What can hang from each mark
P: R
J: A M X
M: J
T: A
K: A P X
R: A M P X
X: J T
A: J R

Every row comes from one small tree of marks. The marks that hang from a mark follow it in brackets, in alphabetical order. Every link used is in the known rows. Which tree was each row made from?
Known rows
M[J[A X]]: -17 19 6 -16 -17 2 11 -5 3 9 2 -8 7 -6 -13 -17 -11 -11 -1 7 -3 -5 13 3 5
 -15 4 6 5 4 12 -1 -10 7 -4 2 -12 3 11 -9 17 21 16 -4 11 -3 3 4 -4
J[A[R] M]: -3 4 20 -15 -7 0 12 15 17 -8 -14 -5 -1 -7 -5 -1 -21 0 10 15 9 -19 -12 9
 -1 -13 9 -4 3 -5 8 3 -2 10 -20 3 1 14 8 -3 7 3 2 -6 11 7 -8 0 -11
P[R[X[J]]]: -3 -7 -7 -4 0 5 0 0 15 -2 3 11 9 -9 -10 -10 -19 -6 -7 7 -1 5 -3 9 -2 -3
 20 -8 14 4 -7 -4 -7 7 7 5 -8 6 -18 8 -10 -9 9 -1 1 -1 22 -6 5
X[J[A[R[P]] M] T]: -10 -9 20 4 -15 0 10 15 13 -22 -12 -17 -1 -19 -17 -8 -1 -4 22 25 -5 -2
 -17 3 -2 10 12 2 6 -2 7 15 -21 15 -14 8 -9 -1 1 -11 -9 -26 3 -5 -11 19
 8 -10 2
T[A[R[M P]]]: -4 10 10 2 4 6 -13 2 8 -22 -14 -7 15 2 -2 4 -25 -5 6 24 -4 -20 -10 1 -6
 3 -7 5 19 10 -11 -5 -12 -2 -3 12 -8 9 -2 7 -11 10 3 5 -3 25 -3 6 -12
J[X]: -6 12 6 -7 -4 6 21 -4 -5 3 6 0 13 -8 -4 0 -5 -8 0 -5 -9 -6 11 2 4 -1 2
 -9 -3 -3 16 -2 -5 2 -1 5 4 11 7 -9 16 11 8 -4 10 -8 -1 6 -4
M[J[A[R[P]] X[T]]]: -18 17 13 -16 -16 10 9 -5 -1 -1 -3 -12 10 -12 -13 -16 -12 -9 6 20 -7 -7
 6 -1 4 -11 2 8 12 5 16 7 -20 6 -8 11 -13 0 4 -10 13 14 22 -4 1 -1 9 0
 -4
K[A[J]]: -7 9 -9 3 -9 -14 -1 0 2 0 -10 -2 3 -3 -2 -2 -17 -1 -18 1 3 10 -1 1 10
 -13 4 5 2 14 1 17 -14 -17 -7 7 -15 2 -12 5 9 10 9 -4 -7 -3 2 5 13
T[A[J R[P X]]]: -16 20 3 4 -5 6 -15 -3 6 -11 -18 -2 22 2 3 3 -20 -6 -5 24 -3 -3 -4 10 7
 -11 0 6 24 17 -14 -1 -28 -5 -12 16 -10 5 -15 9 0 10 16 2 -10 19 4 7 -8
J[A[R] M X[T]]: -9 12 28 -19 -12 5 39 11 7 -12 -9 -13 6 -22 -10 -3 -18 -7 14 13 -2 -24
 -5 9 1 -9 14 -12 -3 -11 30 13 -21 11 -25 12 7 19 13 -18 17 3 10 -10 13
 2 -10 4 -12
P[R[A M]]: 7 -9 -3 2 16 11 -6 4 21 -12 2 7 8 -4 -13 1 -31 -2 -1 6 3 -18 -12 -1 -7
 -5 18 -7 9 9 -9 2 -8 -6 13 16 -10 8 0 11 -22 -5 3 -2 4 11 18 -7 -1
K[P X[J]]: -9 26 -1 8 2 -14 4 3 -11 6 -15 -15 22 -9 -3 1 1 -10 4 16 -27 17 5 5 11
 18 5 -12 -4 10 3 -3 14 -8 8 13 -20 8 14 -25 11 1 6 -10 -8 0 4 -11 20
T[A[J[M X] R[P]]]: -17 23 7 -5 -1 9 3 5 8 -10 -15 -7 25 2 2 7 -23 -13 3 20 -8 -9 0 10 2 -13
 2 -1 17 16 -11 1 -26 0 -18 17 -4 11 -5 1 8 15 18 -4 -6 26 -3 8 -8
K[A[J[M X]] P]: -10 36 -6 -8 -6 -23 20 7 -5 2 -14 -26 15 -11 -7 5 -22 -8 -13 7 -13 9 3
 -2 20 -3 8 -1 -12 13 10 17 -2 -23 -11 15 -17 13 2 -13 21 16 14 -3 -11
 -7 -9 2 17
K[A[R[M[J]]] P]: -3 27 1 -6 0 -12 -5 2 -7 -14 -13 -21 10 -11 -13 1 -35 -6 -3 24 -8 2 -5
 -15 6 3 -1 5 5 9 6 11 10 -19 0 20 -27 8 -5 1 -2 15 12 6 -13 -2 2 -4 13
J[A]: 1 3 10 -4 -18 -7 5 8 11 -2 -9 -6 -4 -3 -1 -9 -10 3 -6 7 8 -15 -9 5 3 -6
 2 2 8 -2 14 6 -3 -1 -8 -6 -3 6 11 -8 8 6 -1 -4 14 -1 -5 -1 -8
A[J R[P]]: -15 15 8 6 -1 22 -16 0 -2 -10 -14 6 23 0 3 8 -16 2 4 20 -2 5 -1 0 10 -14
 0 6 20 19 -9 5 -15 -1 -10 27 -5 -6 -18 10 8 3 27 -6 -18 13 20 -9 3
A[J R[M X]]: -16 21 13 18 7 23 -20 -3 -4 -21 -10 15 21 -10 -6 11 -25 -7 6 12 9 -1 3 2
 11 -19 12 2 14 15 -5 -5 -13 -2 -7 41 -14 7 -24 18 -3 2 26 -4 -16 13 17
 -5 -2
A[R]: -3 2 10 -5 2 14 -9 -2 0 -11 -4 9 8 -2 -1 3 -13 0 6 15 0 0 -2 -2 -5 -8 1
 -4 18 -1 -2 3 1 6 -4 12 0 -1 -14 9 -2 -1 11 -2 -2 4 10 -6 -2
R[X[J T]]: -10 -1 4 12 -10 0 1 -5 -3 -10 -2 0 -1 -20 -14 -8 9 -6 5 9 -4 12 0 2 10 9
 10 2 0 -2 5 1 -20 5 -2 10 -11 3 -10 1 -7 -19 1 0 -7 -4 10 -2 5
X[J[M] T[A[R]]]: -11 -7 9 7 -5 -2 6 11 11 -22 -9 -16 3 -15 -12 -3 0 -14 18 25 -10 3 -13 7
 -11 7 11 0 8 1 -10 15 -28 15 -14 7 -9 0 -8 -4 -20 -25 -1 0 -17 34 2 -2
 3
P[R[A X[J T]]]: 0 -9 -7 -1 -1 6 0 -2 20 -8 -1 8 6 -12 -17 -11 -15 -4 -4 13 -4 4 -11 5 0
 -4 26 -7 15 3 -5 11 -26 -1 6 11 -12 4 -13 6 -15 -19 3 -5 1 -2 24 -7 6
P[R[M X]]: 2 -3 0 2 15 11 -2 2 11 -8 1 11 7 -13 -11 -2 -29 -6 -3 1 7 -11 -4 3 -3 0
 20 -7 3 3 -4 -11 -1 0 11 16 -9 14 -13 11 -17 -1 8 1 0 3 17 -3 -1
T[A[R[P]]]: -5 10 6 -7 -4 4 -9 1 7 -14 -14 -8 14 6 1 2 -18 -5 0 26 -6 -11 -9 3 -8 -1
 -8 4 22 8 -12 0 -16 -2 -7 3 -4 5 -5 5 -5 10 4 4 -3 19 -2 7 -10

Write each row's tree
-8 17 -3 10 -4 6 -12 -10 11 -3 -10 11 10 -3 -11 -3 -5 0 -6 3 4 5 1 4 22
 -14 13 3 6 13 -3 4 -30 -15 -5 22 -18 8 -1 10 6 0 7 -7 2 -9 10 3 -1
R[A[J] X]
-9 19 4 4 2 11 -10 -3 11 -6 -18 4 12 -2 -18 -1 -8 4 3 11 -3 0 -4 -2 33 0
 8 12 -1 18 -6 -4 -27 -14 -7 27 -18 10 10 8 11 4 5 -7 -3 -7 10 5 -2
R[A[J[M]] P X]
-4 19 -8 2 7 -10 3 4 6 6 -14 -8 27 -8 -8 -1 -14 -10 -1 20 -28 13 -2 6 5
 12 17 -18 7 15 -4 2 5 -10 12 16 -23 10 9 -20 4 -2 9 -12 -2 -1 17 -16 23
K[P[R[A]] X[J]]
-1 3 -4 10 12 13 -9 -1 20 -11 -2 15 13 -8 -14 0 -32 -5 -7 4 6 -10 -7 5 4
 -12 25 -5 9 13 -10 -2 -17 -10 9 26 -17 13 -9 14 -16 -2 11 -4 0 6 23 -5
 0
P[R[A[J] M X]]
-9 18 0 8 -3 11 -15 -7 8 -7 -17 6 14 -1 -16 -2 -8 6 -1 13 -3 2 -4 -5 33
 -1 5 12 8 18 -5 -2 -30 -20 -1 25 -21 6 6 8 11 5 8 -5 -3 -9 14 2 0
R[A[J] P X]
-9 6 15 1 -2 18 -14 -5 -2 -18 -10 10 15 -7 -12 -5 -16 -1 12 27 -6 5 -4
 -5 9 7 -2 4 21 6 -1 -8 -3 6 -2 18 -9 4 -14 13 3 -2 12 -1 -4 1 21 -6 -2
A[R[P X[J]]]
-19 18 2 -13 -5 11 8 -9 -8 1 2 -12 13 -7 -11 -13 -8 -14 6 16 -13 1 12 -3
 1 -5 1 6 8 6 3 4 -22 6 -3 12 -13 -3 0 -5 6 12 20 2 -8 5 9 5 0
M[J[X[T[A[R[P]]]]]]
-9 6 6 9 -6 7 -7 -4 -2 -8 -11 3 9 -8 -17 -8 -2 -1 7 15 -8 9 -1 -5 22 21
 -2 9 4 8 1 -16 -4 1 4 10 -14 6 1 3 6 0 2 0 -4 -6 16 1 2
R[P X[J]]
-11 13 13 5 1 9 5 -1 -1 -12 2 -9 4 -16 -17 -4 -17 -11 10 3 2 -22 5 -3 1
 0 5 5 -4 4 11 -3 -5 2 2 21 -18 10 13 -4 -6 11 10 1 -1 13 2 2 -7
R[M[J[A X[T]]]]
-10 -8 19 15 -18 2 -1 10 8 -27 -7 -10 1 -22 -15 -7 -3 -5 15 24 -1 -4 -15
 1 -5 7 10 3 15 0 11 18 -20 10 -7 10 -13 -1 -4 -6 -16 -24 4 -3 -7 18 13
 -14 1
X[J[A[R[M]]] T]
-4 9 -2 4 4 4 -4 3 16 -3 -7 2 7 4 -7 5 -5 -1 2 2 1 -1 -3 1 10 -16 11 2 0
 14 -10 11 -23 -9 -8 18 -11 3 8 4 2 -2 3 -8 1 8 3 -1 0
R[A[J[M]]]
-13 17 0 4 -4 5 -11 0 9 -11 -15 -3 20 6 7 5 -18 -9 -6 18 -1 -2 -3 11 -5
 -18 3 1 25 15 -16 7 -26 -2 -15 11 -8 3 -15 8 -3 8 14 0 -9 26 2 4 -5
T[A[J R]]
-6 11 21 6 10 23 -16 -5 -7 -24 -10 9 13 -13 -13 4 -26 0 14 21 1 -11 -6
 -9 9 7 -3 4 12 3 1 -14 1 0 1 31 -10 11 -8 15 -4 6 12 2 -6 3 15 -1 -6
A[R[M P X]]
-9 13 12 20 7 12 -9 0 -5 -25 -16 -11 10 -19 -15 2 -14 -3 10 15 -2 -20
 -10 -3 20 21 3 14 -6 10 1 -12 -23 -11 3 31 -18 15 2 3 -13 1 4 5 -18 11
 3 8 -5
R[M P X[T[A[J]]]]
-7 9 14 -4 1 19 -11 -5 -5 -13 -11 9 12 -5 -8 -1 -17 2 7 22 -4 -1 -3 -6 9
 2 -2 2 17 2 1 -8 -4 2 -2 19 -5 4 -12 11 5 4 13 1 -4 -6 15 -2 -4
A[R[P X]]
-10 8 12 6 -16 3 -5 0 5 -11 -15 -1 7 -10 -18 -12 -5 3 5 19 -4 1 -5 -1 23
 17 -2 12 8 7 7 -12 -7 1 0 6 -18 10 5 0 9 1 3 -1 2 -7 13 0 -3
R[P X[J[A]]]
-2 -2 -8 -4 4 7 3 2 20 -3 -4 7 9 -11 -10 -5 -18 -2 -8 7 1 1 -8 9 3 -15
 30 -6 7 6 -8 13 -33 -6 -1 18 -9 5 -14 5 -12 -13 11 -7 -5 -2 20 -4 6
P[R[A[J[M]] X[T]]]
-13 12 6 -13 -14 5 -7 -5 6 1 -3 -5 2 -1 -9 -14 -15 -5 2 18 4 -2 5 0 -1
 -18 3 11 14 5 2 3 -7 8 -6 6 -17 -5 -1 1 5 14 18 -1 2 4 9 -3 -2
M[J[A[R]]]
-13 24 2 10 -3 -15 4 5 -9 -5 -20 -25 24 -15 -2 0 2 -12 5 30 -31 12 -2 7
 3 20 8 -12 5 9 4 8 -7 -8 2 17 -21 6 6 -26 1 -4 8 -4 -17 9 2 -11 20
K[P X[J T[A[R]]]]
-15 12 9 -11 -15 6 -8 -5 1 -1 -8 -10 3 -8 -13 -18 -13 -4 4 23 1 -2 3 -2
 5 -11 4 13 13 4 6 2 -14 4 -6 11 -18 -4 -2 -1 5 9 18 0 -3 0 12 -3 0
M[J[A[R[P X[T]]]]]
-9 12 7 21 5 4 -6 -3 -4 -22 -10 -3 3 -20 -12 3 -11 -9 6 5 4 -15 -3 4 10
 7 12 4 -6 3 2 -6 -24 -7 -1 27 -16 15 -7 5 -20 -4 3 3 -13 12 0 8 -4
R[M X[T[A[J]]]]
-15 19 3 1 4 8 19 5 0 7 -3 0 16 -6 0 10 -5 -10 2 -9 -2 2 14 11 13 -16 12
 -6 -11 11 0 3 -15 3 -16 19 0 9 1 -5 18 7 18 -10 -5 10 -2 3 2
A[J[M X]]
-18 16 -1 -11 -7 4 11 -9 -6 7 5 -12 9 -7 -10 -12 -2 -17 2 7 -11 2 16 1 0
 -8 4 5 2 4 3 5 -21 5 -2 7 -11 -2 3 -8 4 11 16 1 -5 4 3 6 2
M[J[X[T[A]]]]
-1 1 -8 -9 8 10 8 5 21 1 0 7 15 -1 -8 -1 -23 -5 -8 3 -2 -4 -3 7 -3 -18
 24 -10 10 10 -9 10 -22 -4 -1 15 -5 5 -4 4 -3 -1 12 -8 3 5 17 -6 3
P[R[A[J[M X]]]]
